Every row comes from one small tree of marks. Brackets hold a mark, then the marks that hang from it, in alphabetical order. Every link used is in the known rows. Which tree was each row made from?
Known rows:
{H {P A K N Q}}: [ 11.4   1.8  -0.4   7.8   5.1  -5.9   5.0  13.3   5.0   0.3   6.5  11.2
  23.4   2.3  11.6   3.1   0.2  -6.3 -20.0   2.5]
{H {P A}}: [ 37.1 -11.1   9.7   5.9 -16.6   0.4  15.8  -4.0  28.4  39.1 -23.7   7.1
 -26.2   7.7 -65.7 -35.2 -33.3   5.6 -13.8   6.9]
{N {P A H {K {L E}} Q}}: [-20.2  13.8  15.2   3.9   7.5   7.8 -16.0   8.1 -25.1  -3.6   2.1  29.5
   6.9  -2.2   1.2  -4.9  -1.1   1.3 -25.9  20.8]
{P A H K N Q}: [  1.5  -0.3 -14.7   4.2  27.4 -12.0 -27.2  -9.6 -29.5 -51.0  44.1 -27.2
  47.4  -4.8  50.2  33.7  40.7 -13.8   7.9   9.6]
{H {P A {K {L E}} N}}: [ 27.1   4.0  -2.3  10.6  -6.0  10.2   2.2  15.8  -2.9  19.2  -4.1   7.8
  -9.5   5.5 -24.8  -7.2 -19.3   8.7 -28.6   8.9]
{K L}: [ 15.0   3.9  -4.1 -18.0 -20.9  27.8   4.6  -0.4   1.9  25.1 -32.3 -38.4
 -24.9  10.4 -57.3 -21.8 -35.4  16.9   6.0 -17.1]
{A {P H K N Q}}: [-16.7  -0.9 -15.5  -1.1   5.7 -13.9  15.3  -0.5   1.4 -24.2  18.7  -5.6
 -25.2 -17.0  90.2  26.2  32.1 -21.0  22.7  -3.7]
{E L}: [ 29.6 -26.5   1.6  -3.8 -21.5  23.1  21.4  -3.3  23.6  39.8 -32.9 -13.1
 -21.4  -2.1 -55.0 -25.0  -9.3  31.3  34.2 -12.1]
{Q {P K N}}: [ -7.1  -1.5  12.4  -7.9  -6.1  -3.7   7.2  15.4  21.7   7.3 -10.1  19.5
 -17.3   5.2 -31.6  -2.5   1.0  12.1  19.5 -16.6]
{P K N Q}: [-20.5  12.7  -8.1  -3.5   7.5  -9.7  -0.2  14.1   3.2 -27.6  15.1 -26.8
  40.0  -3.4  51.1  30.8  33.8  -7.0  -7.1 -12.8]
{N {P A}}: [ -4.0 -16.8  13.8   8.4 -10.5  -0.7  14.6 -10.2  23.5  24.1 -27.2  32.1
 -26.6   3.5 -49.2 -48.3 -31.7  -0.4 -20.7  17.9]
{L E}: [ 13.3  13.3  14.0   4.0 -36.1  -1.0  -2.2 -11.4  25.6  58.7 -27.9 -34.4
 -35.4  -2.0 -62.2  -9.2 -16.3  31.6 -13.9  -1.6]
{N P}: [-15.6  -4.9  19.3   3.7 -17.0  -3.9  23.9  -6.9  32.1  28.1 -38.2  32.1
 -36.1   2.7 -51.9 -36.1 -23.3   3.5 -22.3   1.7]
{N {P Q}}: [-31.9   4.7  17.9  -0.4 -10.2  -4.4  16.4  -5.0  20.5  19.0 -29.1  32.2
  -2.9   0.8 -18.9 -18.6 -14.8  -0.3 -18.4  -6.7]
{Q {P A H N}}: [ 10.6 -16.6   3.1  -3.9  -0.1  -5.2 -10.1 -24.2   2.6  10.3  -1.4  18.6
 -14.9   7.6 -53.5  -4.1 -15.2  11.0  44.3 -13.6]
{K {L E}}: [ 13.3  17.1   1.8 -10.3 -30.7  28.9  -7.3  -1.8  -4.3  47.3 -31.0 -38.6
 -28.5   6.8 -60.4 -10.2 -36.3  32.6  -5.3 -11.9]
{A {P H N}}: [  2.1 -15.7 -18.9   2.3  -8.4 -12.2  25.3 -27.5  16.1   3.4  -2.1  -6.9
 -63.5 -12.3  33.7   4.2   4.6 -12.9  31.8  -8.6]
{N {P A H Q}}: [-15.9  -3.6  13.1   4.5   3.3  -7.4  -3.1 -21.6  -2.0   3.4  -9.0  31.8
   2.4  -0.1 -20.0 -16.7 -10.1  -6.0  -8.4   9.8]
{P A {K L} N Q}: [ -5.4   1.9 -20.9  -4.5  18.3  15.1 -20.3  15.5 -31.9 -32.3  28.3 -30.5
  56.2   1.8  56.8  17.1   7.0  -6.7  -1.1   5.1]

Which tree is each row?
[ -2.5 -13.2 -20.2   1.3   6.4  -4.5 -10.2 -27.5  -3.0  -4.9  14.4 -28.6
  48.1   1.6  23.4   7.9  -7.9  -5.3  14.7  -7.5] : {P A N Q}
[  4.6 -13.9   8.3  -3.6   0.3  -0.8  -1.8  12.2  14.1   3.8   0.8  19.9
  -8.5   5.8 -28.9 -13.6  -8.7   8.5  21.8   0.7] : {Q {P A K N}}
[ 17.1  -7.7  20.6  -8.6   0.2  -1.1 -11.4   9.6   6.6   1.2   0.5  16.8
 -23.3   4.8 -50.9 -16.9  -0.9   9.8  27.9   7.4] : {Q {P A H K}}
[  8.1   4.0  -8.1   3.4   8.1 -14.6  -3.2  -2.6  -2.0 -35.6  15.2 -27.4
 -13.9  -1.7  -2.1  26.2  41.5  -4.3   0.9  -3.2] : {P H K N}
[  7.5 -10.3   6.9  -3.1   7.4  -5.6 -11.6   0.3  -0.7  -8.6  10.1  19.5
 -11.7   4.6 -31.6  -0.4   4.5   6.5  30.9  -0.1] : {Q {P A H K N}}
[  8.3  15.8  16.6  -1.8  -9.1  -4.4  15.1  25.8  21.2  15.0 -14.6   8.8
   1.9   2.5 -13.1  -2.0   3.2   0.2 -25.0  -6.2] : {H {P K Q}}
[ 11.6   6.7  -5.9   2.8   5.5   8.6   0.7  17.2 -10.5   1.0   5.5   9.6
  25.0   5.6  10.5   5.4 -10.2  -3.0 -18.0  -1.3] : {H {P A {K L} N Q}}
[-17.1   4.0 -21.0  -6.2   6.8   0.1  10.8   2.2 -14.9 -24.4  17.1  -7.9
 -22.9 -14.2  88.8  27.6  21.5 -18.0  23.9  -7.6] : {A {P H {K L} N Q}}
[-18.8   1.8  17.3   5.2  10.8  -7.2  -5.0   3.9  -5.0 -15.0   2.8  33.0
   6.7  -3.3   4.2 -12.0   9.5 -10.3 -20.9  21.5] : {N {P A H K Q}}
[-11.7   3.3  -6.4 -12.6  -7.3   8.8  21.8  22.8   7.0   0.1  -2.7 -10.6
 -31.8 -12.5  74.7  -2.9   3.4 -12.9  13.7   2.0] : {A {P {K L} Q}}
[-13.6   8.2 -15.2  -4.2   6.4 -15.6 -11.2 -39.0 -11.9 -20.6  12.6 -28.2
  29.8  -0.8  12.5  43.9  23.2  -2.6  24.7 -33.7] : {P H N Q}
[-21.9  -1.6  17.4   5.0   4.1  -2.7   5.0  14.8   9.1  -1.1  -6.9  33.4
  10.7  -1.5   6.5 -25.2  -2.5  -8.6 -30.0  24.1] : {N {P A K Q}}
[-17.9  10.4 -18.1  -2.8   2.1   0.2   4.9   3.4 -18.6 -11.8  17.3  -8.2
 -24.4 -15.8  86.9  32.9  21.4  -9.6  18.9  -5.4] : {A {P H {K {L E}} N Q}}
[ -1.4  16.0 -18.5   1.2  21.3   8.6 -42.4  -3.1 -56.8 -34.8  42.2 -31.8
  49.3  -2.4  49.1  44.5  22.9   1.5   2.3   6.3] : {P A H {K {L E}} N Q}
[ -5.4  -4.9 -14.1   3.8  17.2  -5.8 -13.1   8.9  -8.5 -30.9  30.7 -26.3
  53.3  -2.8  57.6  13.9  21.1 -11.6  -3.5  11.0] : {P A K N Q}
[  1.4   8.4   0.1   1.6  -9.5  -7.4  16.2  -9.8  17.7  22.1 -15.7  10.3
  11.0   4.7 -15.4  10.9 -11.6   2.5  -9.3 -28.1] : {H {P N Q}}
[ 13.6  -4.6  -5.0   7.0  -2.7  -5.2   7.1 -13.3   8.7  20.4  -4.6  10.4
  19.2   5.3 -14.1  -0.8 -20.3  -2.5  -6.9 -10.2] : {H {P A N Q}}
[  0.3   6.6 -22.0  -3.3  28.4   8.9 -34.0  -1.5 -52.7 -50.7  42.3 -31.4
  50.7   0.7  51.0  36.1  25.4  -9.2  10.5   3.4] : {P A H {K L} N Q}
[-19.7  -7.1  13.7   4.1  -3.5  -1.9   6.8  -9.3  12.2  17.3 -18.5  31.8
   7.1   1.3 -15.8 -30.3 -24.2  -3.5 -16.7  10.9] : {N {P A Q}}
[-30.2  18.7  16.8  -4.5   4.6   4.2  -0.6  12.0 -13.3 -11.6  -9.5  30.2
   0.2  -0.3  -0.6   1.8   7.6  -3.2 -21.4   0.6] : {N {P H {K L} Q}}
[ 23.9 -14.6 -13.3   9.9  17.5  -9.8 -16.0 -10.2 -13.7 -38.8  30.9 -27.0
   0.4  -1.5   4.1   8.5  28.4  -8.5   1.8  21.2] : {P A H K N}
[ 36.4  -0.5   9.0   1.6  -7.6  13.9   8.6  25.8   7.2  19.3 -14.7   5.7
 -19.4   8.0 -41.9 -29.5 -22.8   4.3 -25.4  15.0] : {H {P A {K L}}}
